Each row comes from the steps of one path. Every step used is in the known rows, and no mark comes twice. Write the path behind each row, first mark first.
In the rows, 128 means zero.
Known rows:
W -> J -> E -> C -> L: [130 139 200 195 136 127 113 125 135  90 122 115  98 139 183 137 122 153
 175 108 129 114 159 130 149 113 138 121  90 109 195 133 128 166]
K -> P -> W -> Z -> L: [150 146  75  36 156 132 127 144 126  99 129  97 116 132 116 128 104  94
 114 154 160  84 113 166 208 104 115 135 151 100 184  73 157 124]
K -> Z -> L -> J -> E -> C: [ 93 150 159 165 119 124 126 152 146 138 135 118 119 111 120 126 135  74
 113 144 157 209 192 180 152 112 150 107 121 148 130  89 136 164]
L -> J -> E -> Z -> K: [117 156 167 140 126 132 125 108 149 142  60 123 116 149 137 101 145 147
  48 137 130 136 149 134 173 141 109 140  94 163 148 117 156 160]
L -> Z: [114  89 109 135 124 129 126 143 123  83 136 119 160 141 133  82 128 140
 129 118 179 138 165 127 110 147  97 138 183 118 185 114 144 122]
L -> J: [117 159 170 101 125 152 142 113 136 150  86 129 124 133 116  88 133 125
  92 126 131 130 140 127 145 147 160  87  75 132 176 100 146 122]
J -> E -> C -> L -> Z: [ 59 155 111 219 144 105  96 108 171 106 142 106 128 131 138 152 141 184
 140 115 116 138 153 145 146 135  90 169 149 167 154 111 125 165]
T -> K -> Z -> E: [105 142 143 110 135 105 163 172 111 103 146 143 128 194  93 120  74 102
  98 134  99 184 155 132  77 167 125 134 144 124 117  81 123 165]
Z -> E: [ 94 152 120 127 108 122 133 165 148 109 108 143 112 180 122 143 101 163
  74 117  92 155 106 126 109 161 132 137 109 127 148 115 130 159]
W -> Z -> L -> J -> E: [135 201 133 140 130 148 154 179 136 149  87 155 101  90 110  85 136 121
 116 127 146 121 119 124 152 110 160 137 112 112 165 135 151 177]
P -> K: [ 94 105 131 110 137 120 117 137 118 101 144 158 143 139 121 148 124 102
  96 108 110 101  89 105 167 144 155 139 137 144  61 120 114 107]
L -> J -> E -> C: [ 82 175 155 155 146 151 128  91 178 156  83 107 130 144 121 103 144 163
  78 118 120 142 165 136 163 154 147 117  80 166 162  87 137 144]
J -> E -> Z: [139 115 155 198 128 107 113 120 149 110 116 115 125 133 155 150 150 164
  80 142 140 142 146 148 144 119  74 169 134 183  88 139 141 169]
K -> Z -> W -> J: [192 109 189 125 143 102 129 149 140 154 146 127 140 153 131 114 135  75
 133 164 210 175 190 149 107 103 121  80 116  94 174 101 152 116]
P -> W: [101 142 104  62 152  97  88 114 168 142 118 124 134 147 139 117 135 109
 104 149 141 123 137 143 172 114 108 121 118 117 121 117 173 112]
L -> J -> E -> Z -> W: [126 153 183 141 132 135 130 101 172 152  78 118 133 147 123  95 150 154
  57 150 159 141 164 131 145 141 115 112  75 155 157 112 162 132]
W -> J -> E -> Z: [183  99 227 181 126 126 123 136 120  84 107 121 105 142 194 121 128 142
 133 127 162 118 162 132 142 106 119 123  94 119 165 148 145 163]
P -> W -> J -> E -> Z -> K: [130 130 152  91 150  89  78 120 160 110  90 124 111 169 186 114 126 117
  95 148 154 112 158 141 198 100  89 142 111 102 146 140 186 148]
E -> C -> L -> J: [ 74 194 124 165 145 108 119  94 156 104 127 134 124 110 140 145 140 138
 188 116 137 138 145 162 149 114 147 113 126 133 209 122 112 136]
T -> K -> Z -> W -> J: [139 128 167  98 157 108 160 148 122 118 153 132 138 189  94  94  83  82
 134 150 151 164 189 116  73 143 124 116 133  91 140  96 136 127]
J -> E -> Z -> W: [139 122 147 185 138 100 110 110 181 129 116 112 140 147 136 140 150 170
  75 158 171 142 163 134 126 119  64 167 128 160  98 142 153 143]
C -> E -> J: [158 154 104 133 141 170 180 131 170 107  83 116 138 143 178 127  94 151
 141 142 142 117 108  99 139  87 117 132 105 176 192 157 134 110]
E -> J: [112 165 131 114 119 132 165 127 135 112  73 124 139 138 185  77 120 114
 162  97 171 115 171 125 173 127 141 153 110 129 183 144 111 115]
T -> K -> P -> W -> Z -> E: [112 157  88  34 166 123 161 152 115  79 132 119 124 200  87 112  59 116
  96 139 105 106 125 125 136 161 115 152 150 100 159  65 140 140]
J -> E: [ 97 133 133 182 132 129 111 122 158 149 126 107 121 141 123 143 136 171
  87 125  93 130 131 123 141 145  99 163 115 167  91 112 135 161]
W -> Z -> E: [173 188 116 127 136 121 163 196 131 136  92 174 109 140 124 114 128 154
  94 117 130 122  88 122 124 130 136 142 134 111 186 124 138 181]
Z -> E -> C: [ 76 170  96 151 136 118 134 138 177 101 107 135 128 183 132 151 106 176
  93 109 111 169 135 140 123 155 142 143 129 136 162 114 113 156]
K -> T: [ 66 127  97 167 127 112 139 148 130 109 112 125 128 149  95 149 114 127
 161 158  93 117  99 120 112 192 175 125  89 129 105 112 143  88]
T -> K: [ 93 140 125 103 145 126 158 134 112 100 140 134 132 172  92 104  76 119
 133 125  94 133 148 101  88 162 128 145 141 115 107 115 119 135]
L -> Z -> E: [ 89 108 107 137 110 123 130 168 140  72 121 132 151 176 127  91 111 166
  94 112 155 158 151 125  96 169 102 142 169 117 200 104 145 144]
T -> K -> P -> W -> Z: [124 149  90  33 171 124 160 138 108  86 141 112 129 181  88 103  68 104
 115 142 119  95 134 127 142 150 112 149 156  99 153  70 140 128]

Write each row's path:
[125 197  95  55 152  90 124 164 173 143  76 153 124 160 156  91 130 123
  90 131 155 117 124 138 185 113 116 139 116 102 179 121 175 143]  P -> W -> Z -> E -> J
[ 63 168 117 216 144 105  98 105 173 122 141 108 117 129 138 169 140 179
 140 117  97 136 139 150 152 127  97 166 130 169 133 117 118 167]  J -> E -> C -> L
[125 149 186 149 123 138 131 107 153 140  75 120 124 136 136 104 151 151
  61 137 140 142 154 139 157 141 122 115  79 169 148 107 155 149]  L -> J -> E -> Z
[ 74 154 125 159  81  84 104 174 110  58 156 153 110 129 133 140 113 148
 173 121 123 138 101 142  99 134  91 129 150 109 227 131 144 160]  C -> L -> Z -> E
[ 80 179 101 178 145  97 110 101 149  91 149 130 125 107 147 165 135 141
 205 118 136 134 140 163 143 103 130 135 152 130 184 137 106 138]  E -> C -> L
[139 119  83  30 155 126 115 112 128  97 138  80 128 153 122 140 104 104
 102 153 149  87 120 167 206 122 102 126 142 116 172  60 152 102]  K -> P -> W
[197 174  69  84 158 125 154 167  99 135  81 146 104 129 125 111 124 114
 101 131 139  77  89 127 195 110 101 187 191  96 197 120 139 170]  W -> Z -> K -> P
[ 54 167 146 124  99 162 132 143 143 117 104 129 102 103 103  96 107  99
 128 132 133 156 151 126 145 125 183 112  87 110 135 140 144 142]  Z -> L -> J
[ 95 157 159 154 126 127 130 113 151 135  55 123 116 154 125 109 140 145
  59 149 118 133 143 137 167 165 126 138  82 165 141 109 163 147]  L -> J -> E -> Z -> K -> T
[129  92 143 139 139 128 121 133 164  99 127 111 167 173 127  62 123 156
 127 132 218 127 200  98  93 141  89 127 145  79 217 121 162 101]  L -> Z -> W -> J -> E
[ 48 105 110 138 137 109 127 152 118  88 135 159 142 155  99 162 115  98
 122 131  87  95  67  99 154 189 187 136 107 143  46 111 126  79]  P -> K -> T
[185 109 105 111 130  98 129 121 101  61  89 123 120 144 168 145 123 108
  90 161 186 119 134 166 190  98  63 188 201 135 147 153 139 154]  E -> Z -> K -> P
[113 193 106  58 151 109 111 151 167 152  91 148 116 118 127  83 137  96
 104 149 162 119 132 140 186  96 137 119 113  91 153 127 186 137]  P -> W -> Z -> L -> J
[ 85 179 125 117 102 127 160 163 156  99  71 141 121 185 160 107  95 153
  99  95 121 148 137 125 140 159 142 154  97 130 188 127 120 150]  Z -> E -> J
[146 224 116 142 143 113 158 180 146 126  86 176 106 133 132 115 133 158
 119 113 133 127  98 139 139 124 147 128 129 112 231 119 133 183]  W -> Z -> E -> C -> L -> J
[161 105 223 188 114 134 122 146 123  76 107 120  97 132 190 122 122 134
 141 128 162 123 169 132 145 101 131 130  94 110 158 161 145 169]  W -> J -> E -> Z -> L
[104 106 148 119 126  99 124 175 115 104 153 170 136 162 120 162 123  80
  65 118 114 155  99 135 157 149 149 124 143 154  71  88 119 136]  P -> K -> Z -> E
[215 103 185 135 138  98 134 117 148  81 107 136 147 143 169 111 142 122
 131 169 246 135 182 141 113  86  96 114 129  96 167 178 157 107]  E -> Z -> W -> J
[ 82 123 110 130 104 128 150 167 143  64  95 129 156 183 153  67 107 159
 109  96 176 150 174 123 118 169 107 155 159 119 226 111 135 139]  L -> Z -> E -> J
[122 130 146 111 144 107 158 153 102 112 159 134 134 168  96 112  88  83
 127 138 116 172 169 132  87 153 123 128 154 124 108  88 121 149]  T -> K -> Z
[ 90 139 130 157  92  87 102 155 100  66 165 146 116 103 138 133 127 131
 198 126 138 123 113 144 110 118  89 125 159 109 218 135 144 144]  C -> L -> Z
[ 49 164  93 211 144 100  90 108 171 110 129 109 121 145 142 154 136 179
 126 112 108 134 148 141 160 134  76 195 163 160 151 121 125 176]  J -> E -> C -> L -> Z -> K
[126 125 194 197 136 128 112 131 132  77 126 113 112 142 182 121 122 157
 176 106 147 116 171 129 141 118 128 124 110 106 220 128 134 164]  W -> J -> E -> C -> L -> Z
[199 121  94 148 146 138 147 129 155  84  86 133 126 145 171 169 106 151
  95 183 150 134  88 116 133  63  66 155 160 180 152 185 155 138]  C -> E -> Z -> K
[161 199  96 142 156 118 162 179 153 129  88 167 119 142 132 119 131 162
 111 112 140 129 107 134 135 125 142 147 150 116 194 122 126 178]  W -> Z -> E -> C
[ 65 163 130 154  78  85 117 173 113  52 139 151 113 130 153 123 110 143
 186 108 136 133 116 143 115 134  94 140 143 112 247 136 139 155]  C -> L -> Z -> E -> J
[ 78 150 110 204 160 126 109  95 185 137 125  98 135 145 136 150 142 181
 105 117 110 142 161 141 155 137 107 171 133 175 105 109 117 158]  J -> E -> C
[170 121 149 120 141  95 128 142 154 169 154 126 150 148 107 126 143  77
 113 169 199 185 181 155 107 110 105  94 138 119 143  93 148 112]  K -> Z -> W
[208 109 120 160 144 143 157 130 158  80 111 128 136 130 172 169 114 156
 114 184 163 138  93 125 110  65  85 121 141 187 150 174 151 125]  C -> E -> Z
[192 110 147 134 138  90 133 111 159  99 112 136 156 140 145 121 148 127
 114 176 235 145 170 142 113  92  80 132 148 120 133 174 153 102]  E -> Z -> W
[109 140 150 103 165 104  86 107 179 123 108 111 122 164 174 115 129 128
 120 137 149 115 168 142 186 107 118 118  96 103 155 118 171 133]  P -> W -> J -> E -> C
[ 93 188 170 133  94 105 111 135 110 111 128 151  91  98 125 137 129 118
 174 130 105 119  94 145 134 119 133  89  84 120 212 127 144 145]  C -> L -> J
[225 111 140 149 156 144 155 124 180  88 107 126 142 148 169 152 108 155
 119 193 197 133 115 108  97  58  85 104 117 155 180 182 164 102]  C -> E -> Z -> W -> J
[149 111 124  52 156 137 110 118 128  88 131  75 116 165 144 138  98 114
 109 149 148  78 134 161 209 118 105 124 116 107 192  61 157 118]  K -> P -> W -> J -> E
[146 130 174 132 152 130 119 115 187 151 121 114 135 174 122 100 119 148
 125 147 184 116 176  90 103 124 115 111  76  77 175 138 158  98]  Z -> W -> J -> E
[118 132 162  92 152 105  84 121 164 127 109 114 115 162 170 112 127 122
 110 139 141 110 155 135 179 112 112 114  84 102 150 119 180 133]  P -> W -> J -> E
[151 181 114 138 131 137 154 188 122 130 107 162 104  83 117  99 130 108
 146 127 154 120 114 124 141  96 155 147 146  94 151 154 139 168]  W -> Z -> L
[114 182  61  63 167  80 105 150 156 154  77 154 117 153 130 107 134 102
  98 157 134  97 106 130 196 122 107 158 141  93 145 128 187 132]  P -> W -> Z -> K -> T
[141 124 197 189 149 142 121 119 144 103 111 108 112 151 180 123 123 155
 151 108 138 116 173 125 148 120 144 127  94 114 179 126 126 156]  W -> J -> E -> C
[146 156  87  27 154 141 132 139 129 106 114  99 116 133 114 113 107  93
 100 154 162  84 117 165 213 111 126 121 132  99 202  63 165 122]  K -> P -> W -> Z -> L -> J
[ 29 177 138 161 114 162 123 126 170 122 103 113 104 110 108 107 114 125
 116 127 124 160 166 133 158 130 172 134  89 135 122 130 138 154]  Z -> L -> J -> E -> C
[ 91 160 115 176 152  98 110 107 160  71 147 127 142 130 153 126 132 145
 214 121 186 133 174 150 123 107 118 123 159  98 243 137 123 122]  E -> C -> L -> Z -> W -> J
